What can hang from each mark:
Q_621: Q_102 Q_256 Q_293 Q_547 Q_673 Q_739
Q_102: Q_81 Q_547 Q_621 Q_673 Q_739
Q_256: Q_81 Q_621
Q_739: Q_102 Q_293
Q_81: Q_102 Q_256
Q_673: Q_102 Q_621
Q_547: Q_102 Q_621
Q_293: Q_621

Each row was made from one small tree. The marks that hang from a mark follow it in brackets, in the order of their numbers. Every link used is in the known rows. Write each row's tree.
Known rows:
Q_256(Q_621(Q_547 Q_739)): [ -2  -2  20 -12  10 -14  -2   3   4   7 -31  -8 -18  10 -11 -13 -25  13
  -9   3  -2   3   1  -6  17  -3  -6   6 -12   6  -5 -24 -17  14]
Q_102(Q_81(Q_256) Q_547(Q_621) Q_739): [-17   3  24  17  21 -10   5  -6   4   8  25   6  -2   3  -2  16  44  14
   0 -12 -12  -5  -5  16 -15   0   1  -2   0  10  -2 -17 -23  -1]
Q_621(Q_293 Q_547(Q_102(Q_81)) Q_673 Q_739): [ 16  16  30 -28   7 -21 -10  -1  11  29 -71   4  -7   1 -10 -13 -30  16
  -7   8   4   7 -24  -5   6   8   3  21  -2   7   6 -55  -3   0]
Q_293(Q_621(Q_673)): [-14  -5   5 -17  -3 -20   2   0  -3   9 -29  -2 -13  -6 -13  -9 -10  14
 -15  -3  -5   8   7  -6   8   4 -15 -14 -17   4  -1 -37  -5   3]
Q_673(Q_102 Q_621(Q_547)): [-10  -9  17   3  -4 -11 -14   1  -1  16 -13   7 -11 -11  -6   3 -14  13
   3   0  -3  14   3 -38   8  -7 -17  11  -4   5  -1   5  -1  12]
Q_547(Q_102(Q_81(Q_256) Q_621 Q_673 Q_739)): [ -4  10  20  11  18 -18  14 -14   0  12  19   4   1   1   0  20  33  22
  -4 -17 -15 -14   8  19 -11 -16  11   9   6   9  -5 -18   8  -2]
Q_256(Q_81(Q_102(Q_673 Q_739(Q_293)))): [-16   6  18  56  21  -4  11  -5  -2   2  -5   9  11  16  12  10  16  15
 -10 -18 -23  -6  13  -4  -4  -4  -7 -14  -9   3  -3  21  37  24]
Q_547(Q_621(Q_256 Q_293 Q_673)): [ -4  25  28  -9  10  -5 -14   1   0  23 -55   3 -21  24  -7   4 -22  13
  -7   3  -7   4   4  -2  12   7  -6  -5   1  11  -2 -22  17   3]
Q_256(Q_621(Q_102 Q_547 Q_673)): [ -6 -20   8 -25   3 -17   4   7   3  10 -68 -13 -16   0 -26 -25 -48  15
 -11  -7   3  10   4   4  15  -6  -8   6 -24   3  -5 -26 -42  18]
Q_621(Q_102(Q_547)): [ -6  -1  14   4   7 -16  -1   1   1   9 -16  -2 -16 -15 -12 -10   6  14
  -7   0  -8   6  11  -5   1   2 -10  -2 -11   7  -7 -19  -5   8]
Q_621(Q_102(Q_547 Q_739) Q_256 Q_293 Q_673): [  4  30  37   9   7 -28 -13  -3   7  34 -65  -2 -22 -15 -10   9  -1  15
  -8   8  -6  10   6  -2   5   9   0   2  -8  14  -9 -30   9   5]
Q_81(Q_102(Q_547 Q_621(Q_293 Q_673)) Q_256): [ -9  25  33  42  16 -32  -1  -9   6   9  -2   5  -8  -3  -5  15   8  21
  -5   2 -11 -10  -5  -7  13  17  -6  -4 -19  13 -10  -2   0  23]
Q_102(Q_547 Q_673): [-12  19  15  31  12 -20   3  -7   1  11  17   3  -7 -10  -1   6  22  16
 -10  -4 -13  -5  26  -6   5  -6  -7 -11  -6   9  -8  -7  40  10]
Q_81(Q_102(Q_621)): [-15  10  20  24  12 -13   6  -8  -3   1  14   5  -2   1  -3  11  11  18
  -8   3 -17  -7  11  -2  -2   4  -9  -8  -6   8  -9  -5   7  15]
Q_102(Q_81(Q_256) Q_547 Q_673): [-14  10  14  34  16 -25  10  -3   4   5  40  -1   1  -3   2  24  41  14
  -2 -17 -11  -9   2 -11  -2  -4  -1 -10  -3  10  -5  -3  24  13]
Q_621(Q_739): [  1   9  17  -8   7  -8  -5   0   4   8 -15   3 -18   0   2   2  -2  10
  -8   5  -9   8   2 -11  11   4  -5   3  -5   5  -2 -20  13  11]
Q_673(Q_102 Q_621(Q_293 Q_547 Q_739)): [  8  21  37   0  -2 -19 -26   0   8  27 -34  11 -19  -8   1   4 -20  13
   2  11   1  16 -11 -43  17   5 -10  24  -4   8  -1  -6  20  12]
Q_81(Q_102(Q_621(Q_547 Q_739) Q_673) Q_256): [ -2  19  27  53  17 -26   7  -7  11   5  18   6 -10  12  -2  25  -3  23
  -6   5  -8  -7  -5  -2   9   7   3   1 -10  12  -9  -5   9  21]
Q_673(Q_621(Q_102)): [ -3  -7  14 -10   2 -13  -5  -1  -4  11 -20   5 -16 -11  -8  -9  -6  13
  -3  -4  -7  12  14 -18   2  -6 -10   9  -6   4  -1 -10  -8  11]
Q_673(Q_621(Q_293 Q_547)): [ -1  12  29   3   8 -15 -12  -9  -2  24 -22   6 -14  -3  -5  -8 -12  16
  -3   5  -3   7   0 -32  11   0 -12  10   0   7   3 -15   0  10]
Q_102(Q_81 Q_547 Q_739): [-17   8  22  12  14 -17   5  -9   1  14  19   3   6 -20   1  16  51  12
  -4  -5 -14  -3   6   3 -17  -3  -3  -3   0  10  -3 -25  -2   0]
Q_547(Q_102(Q_739(Q_293)) Q_621(Q_256)): [  1   7  32   5  18   7  -7  -1  -8  18 -37   7 -10  20  -4 -14   1  19
  -6  -4 -19  -3  12  26  -6 -10   5  -3  11   2   0 -26   5 -12]
Q_102(Q_81 Q_621(Q_673) Q_739): [-15   7  18 -10  10 -20   8 -14   1  21  -8   4   6 -21  -7  22  25  15
  -5  -7 -10  -2   4  10 -12  -4   2   9  -7   9  -4 -37 -15   3]
Q_621(Q_102 Q_256 Q_293 Q_547 Q_673): [  8  13  29  -4   4 -21 -13   4   8  33 -84  -8 -25   3 -19  -2 -43  16
  -8  10   5  15 -10 -19  15  11  -5   3  -7  12  -3 -37  -7   8]
Q_673(Q_621): [-10  -3  14  -2   4 -10  -5  -6  -7  10  -2   8 -11  -7  -2  -1   4  12
  -3  -4 -11   6  16 -23   6  -7 -13   3  -2   4   1  -4   3  12]
Q_256(Q_81(Q_102(Q_621(Q_293) Q_673 Q_739))): [-14  31  28  50  23 -14   8 -17   1  12  -2  10   0  18  10  25  20  19
  -8  -9 -19 -15  18  -5  -3   2  -7  -5  -5  14 -11  15  43  19]
Q_673(Q_102(Q_81 Q_739) Q_621): [-14  -1  20  -4  -2 -12  -7  -2  -2  15   7  10   5 -20   7  24  30   9
   5 -12 -11  11   4 -23 -10 -12  -7  13   2   6  -1   4   9   8]
Q_293(Q_621(Q_102(Q_739) Q_256(Q_81) Q_673)): [-11  -9  11  -1   1 -22  -2   2   1  20 -65  -6 -23   6 -15   7 -11  13
 -11  -6  -4   9  10  -8  -4   5 -13 -11 -14  12  -7 -31  -7  -1]
Q_739(Q_102 Q_293(Q_621(Q_547 Q_673))): [-12 -19  21   8   0 -12  -4   8  -4  17 -54  -3  13  -3 -18 -37 -14  20
 -17   4  -4  12 -19 -18   7  -1  -8  -7 -22  -6   6 -49  14   5]
Q_739(Q_102(Q_547 Q_621)): [-18   4  25  22  10 -15  -5  -8  -3  15  -1   2   4 -10 -10  -5  30  20
  -8   9 -12  -6   8 -17   0  -2  -6   1  -8   9  -9 -22  33   5]
Q_256(Q_81(Q_102)): [-21  -9   7  28  15  -1   5  -1  -3  -5 -10   3  -3  24   4   8   1  10
  -7 -11 -17  -4   8 -21   0   5 -19 -16  -6   8  -4  22  14  23]
Q_621(Q_256 Q_547): [ -9  -1  19  14  10  -9  -6   0  -1  19 -21  -7 -20  10 -10  11 -12  14
  -6   8  -5   4   3 -24   8   1 -10 -11   6  12  -3 -21  -2   4]
Q_293(Q_621(Q_673 Q_739(Q_102))): [ -6  -3  16 -18  -6 -20  -7   6   3  13 -50   2  -6  -1 -12 -14  -8  15
 -17  11  -3  14  -7 -12   8   6  -6  -2 -19   3  -1 -50  24   3]

Write each row's tree:
[-11  26  33  -5  17 -16  -3  -9   5  25 -20  10   3  -7  -4   7  27  14
  -4  -3  -9  -2  -1  17 -15   3   1   4  -3  11  -1 -38  -2  -3]  Q_102(Q_81 Q_547(Q_621(Q_293 Q_673)) Q_739)
[ -1   1  25  -7  18  11   0  -4  -7  11 -29  11  -2  12  -4 -30   0  19
  -8  -8 -19  -1   8  34  -7 -13   3   4   3  -4   4 -24  -8  -8]  Q_547(Q_102(Q_739(Q_293)) Q_621)
[-17  -5  20  24  15 -12  13   2   0 -13   6  -5  -5  19   3  11  11  15
  -7 -14 -17  -2   5  12   9  -4  -2 -12 -14   4  -8  21 -23  29]  Q_81(Q_102(Q_739) Q_256(Q_621))
[  2   5  26 -19  12 -11  -4  -1  -3  12 -47 -10 -15  19 -12 -29 -27  17
 -10  -3  -4  -6   3  -2  17  -8  -8   5  -4   5  -3 -19 -11   7]  Q_256(Q_621(Q_293 Q_547(Q_102)))
[  2  11  42  34   8 -19 -25   3  -2  25 -29  10  -2  -8  -2  -4  18  16
  -2  13 -11   7   0 -39   8  -1  -2   9  -2   6  -1 -23  54   8]  Q_673(Q_621(Q_256 Q_739(Q_102(Q_547) Q_293)))
[  3  37  34  44  19 -30  -3 -12   4  21  13   9  -6 -21  -3   4  23  22
  -8   4 -14 -13  16  -2   7   0   2   7 -13   8 -10 -29  49   9]  Q_102(Q_547 Q_621(Q_739(Q_293)) Q_673)
[ -5  -1  23   2  14 -14  -1   3   2   4 -20 -14 -23  22  -7  -7 -18  14
  -6 -10  -3  -2 -11 -16  28   1  -8  -1 -13   5  -3   2 -24  23]  Q_81(Q_256(Q_621(Q_293 Q_547)))
[  5  26  33 -13  10 -29  -7 -10  11  32 -38   3  -6  -9 -11  12 -10  16
  -5  10   3  -1 -22 -13   3  12   1  22  -8  13  -1 -58  -3   4]  Q_102(Q_81 Q_621(Q_293 Q_547 Q_673 Q_739))
[  8   0  12 -26  -1 -16  -5   7  10  14 -64   1 -21 -12 -12  -8 -33  11
 -11   3  -1  20  -2   0  12   7  -1  14 -19   4  -3 -33  -7  14]  Q_621(Q_102 Q_673 Q_739)
[-18  -5  11  26  10 -11  -3   2   0   9 -47   0  -9  24  -4  22 -16  10
  -6  -7 -13   0   9 -24   6   7 -16 -19  -6  13  -6  10  19  21]  Q_621(Q_256(Q_81(Q_102)) Q_673)
[-19   1  15  -7  -6 -29  -3   0   3  16 -14   1  -1 -24  -9  10  22  12
  -7  -5  -6   7   1  -4  -9   2 -12  -8 -17   8  -5 -35   2  -2]  Q_293(Q_621(Q_673(Q_102(Q_81 Q_547 Q_739))))
[ -6   1  13  -1   2 -23 -10   3   4  19 -58  -2 -27  15 -10  11 -17  10
 -10   2  -3   4   3 -25  10  13 -16 -11 -12  13  -4 -32  17   2]  Q_293(Q_621(Q_256(Q_81) Q_673 Q_739))
[ -3   9  21  26   7 -25   2   2  -3  11  -7  -1  -6 -15 -12 -24  12  20
 -15  -5 -11   1  10  -2   1   0  -9 -14 -19   0  -4 -36  24   3]  Q_739(Q_293(Q_621(Q_102(Q_547 Q_673))))
[ -3   6  20  -5  13  -8   3 -15  -5  15 -11   6 -10  -7  -5  -3  13  21
  -7  -2 -16  -8  18  20  -5 -10   1   9   3   7  -6 -27  -7  -6]  Q_547(Q_102(Q_621 Q_739))
[ -3  24  26  22  11 -33  -2  -9   5  19  23  14   3 -19   2  19  37  14
  -1  -2  -8  -4  14 -18  -9  -7  -1   9   0  12  -4 -23  44   5]  Q_102(Q_81 Q_547 Q_673(Q_621(Q_739)))
[  7  14  35   6   6 -21 -18  -2   1  32 -46   0 -26   1 -12   0 -20  16
  -1  10   1  11   0 -35   7   3  -9  10   3  13  -2 -22   1   4]  Q_673(Q_621(Q_102 Q_256 Q_293 Q_547))
[ -3  14  18  -2  15   4   6  -9  -3  12 -15  13  -6  17  -2 -10   3  20
 -10  -8 -17  -4  26  40  -9 -18   6   0   8   4  -3 -18  16  -9]  Q_547(Q_102(Q_673 Q_739) Q_621)
[-22  -3  12  44  18 -10   2  -5   0  -1  -1   5  -2  13   1   7  14  12
  -5  -8 -16  -9  12 -21  -3   9 -20 -17  -9  11  -7  17  16  20]  Q_256(Q_81(Q_102(Q_547)))
[-16   1  19  47  14 -18   4  -1   3  -8  23   2  -6   6   0  12  19  16
  -4  -3 -15  -4  -1  -8   7  10  -9 -17 -11   9  -7  15  -3  23]  Q_81(Q_102(Q_547) Q_256)
[ -5   3  16   3   5 -19   8  -9  -1  17 -14   1 -10   0 -12 -14  -1  23
 -15   1  -6   0  13  14  -6  -9  -4  -9  -2   5  -2 -45  -1 -13]  Q_293(Q_621(Q_547(Q_102(Q_673 Q_739))))
[-11  18  29  18  14 -14  -1 -14  -3  22  -1   0 -18  -4  -3  29  24  17
  -5   5 -15  -5  20  -1  -1  -3  -1  -2   4  14 -11 -21   7  -1]  Q_102(Q_621(Q_256) Q_739)
[ -8 -10  13 -21  10  -5   6   4   6  10 -35   4  -7   6 -13   2  -6  13
  -4 -15  -5  11  -9  26 -10  -1   5   7 -11   4   0 -26 -41   5]  Q_547(Q_621(Q_102(Q_81(Q_256) Q_739) Q_673))
[-16   8  19  32   8 -13   0  -2  -1  10  -1   3  10  -3  -2  -4  29  18
 -12   2 -14  -1  14 -15   3  -9  -3  -8  -5   6  -7  -9  65  11]  Q_739(Q_102(Q_547 Q_673))
[ -1  -2  21   5  10  -4   3   1  -2  11 -28  -1  -7 -14  -4 -15   5  15
 -10  -7 -14  12   2   8   0  -5   0   4 -12  -3   0 -21  -9  11]  Q_621(Q_102(Q_739(Q_293)))
[  7   1  29  11   9 -15 -13  -2   1  22 -24  11  -9 -12  -5 -15 -16  16
  -3   7  -5  11  -6 -26  11  -1  -6  16  -7   0   6 -27  -3  11]  Q_673(Q_621(Q_547 Q_739(Q_293)))
[  1   4  25  26   9 -20  -2   1  -6  20 -26  -4  -8   8 -12 -18  -8  22
 -13   0  -9  -4   4  -7   3  -5  -6 -16  -1   2   0 -43  26  -8]  Q_739(Q_293(Q_621(Q_256 Q_547(Q_102(Q_673)))))
[-16  -6  15   4   3  -7   1   5   4   3  13  -1  -2  -3   8  31  30   8
   2 -18 -11   9 -12 -14  -1  -4  -3   2  -3   5  -3  12  -2  14]  Q_673(Q_102(Q_81(Q_256) Q_739))
[-17  14  25  55  19 -27  16  -4   4  -7  25  -1  -1   9   3  16  27  19
  -8 -13 -18 -11  19  17   6  -7   1 -16 -16   8 -14  21   7  27]  Q_81(Q_102(Q_547 Q_673 Q_739) Q_256(Q_621))
[ 18  33  38  -4   7 -16 -19   6   8  24 -55  -3 -35  10  -1   9 -12  12
  -7  14  -4  11  -6 -21  14  15   0   8   1  13  -7 -30  29   7]  Q_621(Q_102 Q_256 Q_293 Q_739)
[ -1  14  30 -12  17  -2   1   0   4  13 -20   3 -12  17  -2   3  11  14
  -3 -10  -7   5 -15  15  -9   4   4   7   0   7   0 -20 -19   2]  Q_547(Q_621(Q_102(Q_81(Q_256) Q_739) Q_293))
[ -3  -3  28  -3  10  -6  -6  11  -3   3 -42  -6   2  12  -2 -28  -2  13
 -12  -2 -12   4  -4 -11  19  -8  -1   6 -17  -4  -3 -18  30  21]  Q_256(Q_621(Q_739(Q_102 Q_293)))
[-10  -5  15  28  15 -15  -9   3   1  16 -35  -6 -25  10 -10  10   3  11
  -2  -6  -8  -2  15 -28   0   6 -16  -9  -4  17 -11  -2  14   8]  Q_621(Q_102(Q_547) Q_256(Q_81))
[-12 -11   7 -11  -2 -22   2  -1   1  16 -36  -4 -13  -6 -21 -14 -25  16
 -14   4   1   9  -1  -8   7   5 -15 -11 -17   5   0 -48 -23   0]  Q_293(Q_621(Q_547 Q_673))
[-18   5  14  51  20 -15  10 -12   1   7   1   6  -1  21  -4  17  -3  19
  -7  -7 -12 -14  14 -15  -3   1 -13  -9  -6  13 -10  10  23  18]  Q_256(Q_81(Q_102(Q_621(Q_547) Q_673)))
[ -3 -11  21   7  13  -8   8   6   2   6  -8  -4   0  -8  -1   1  22  13
  -4 -19 -12   8 -18   4  -6  -2   6   5  -9  -1   2 -17 -23  13]  Q_621(Q_102(Q_81(Q_256) Q_739(Q_293)))
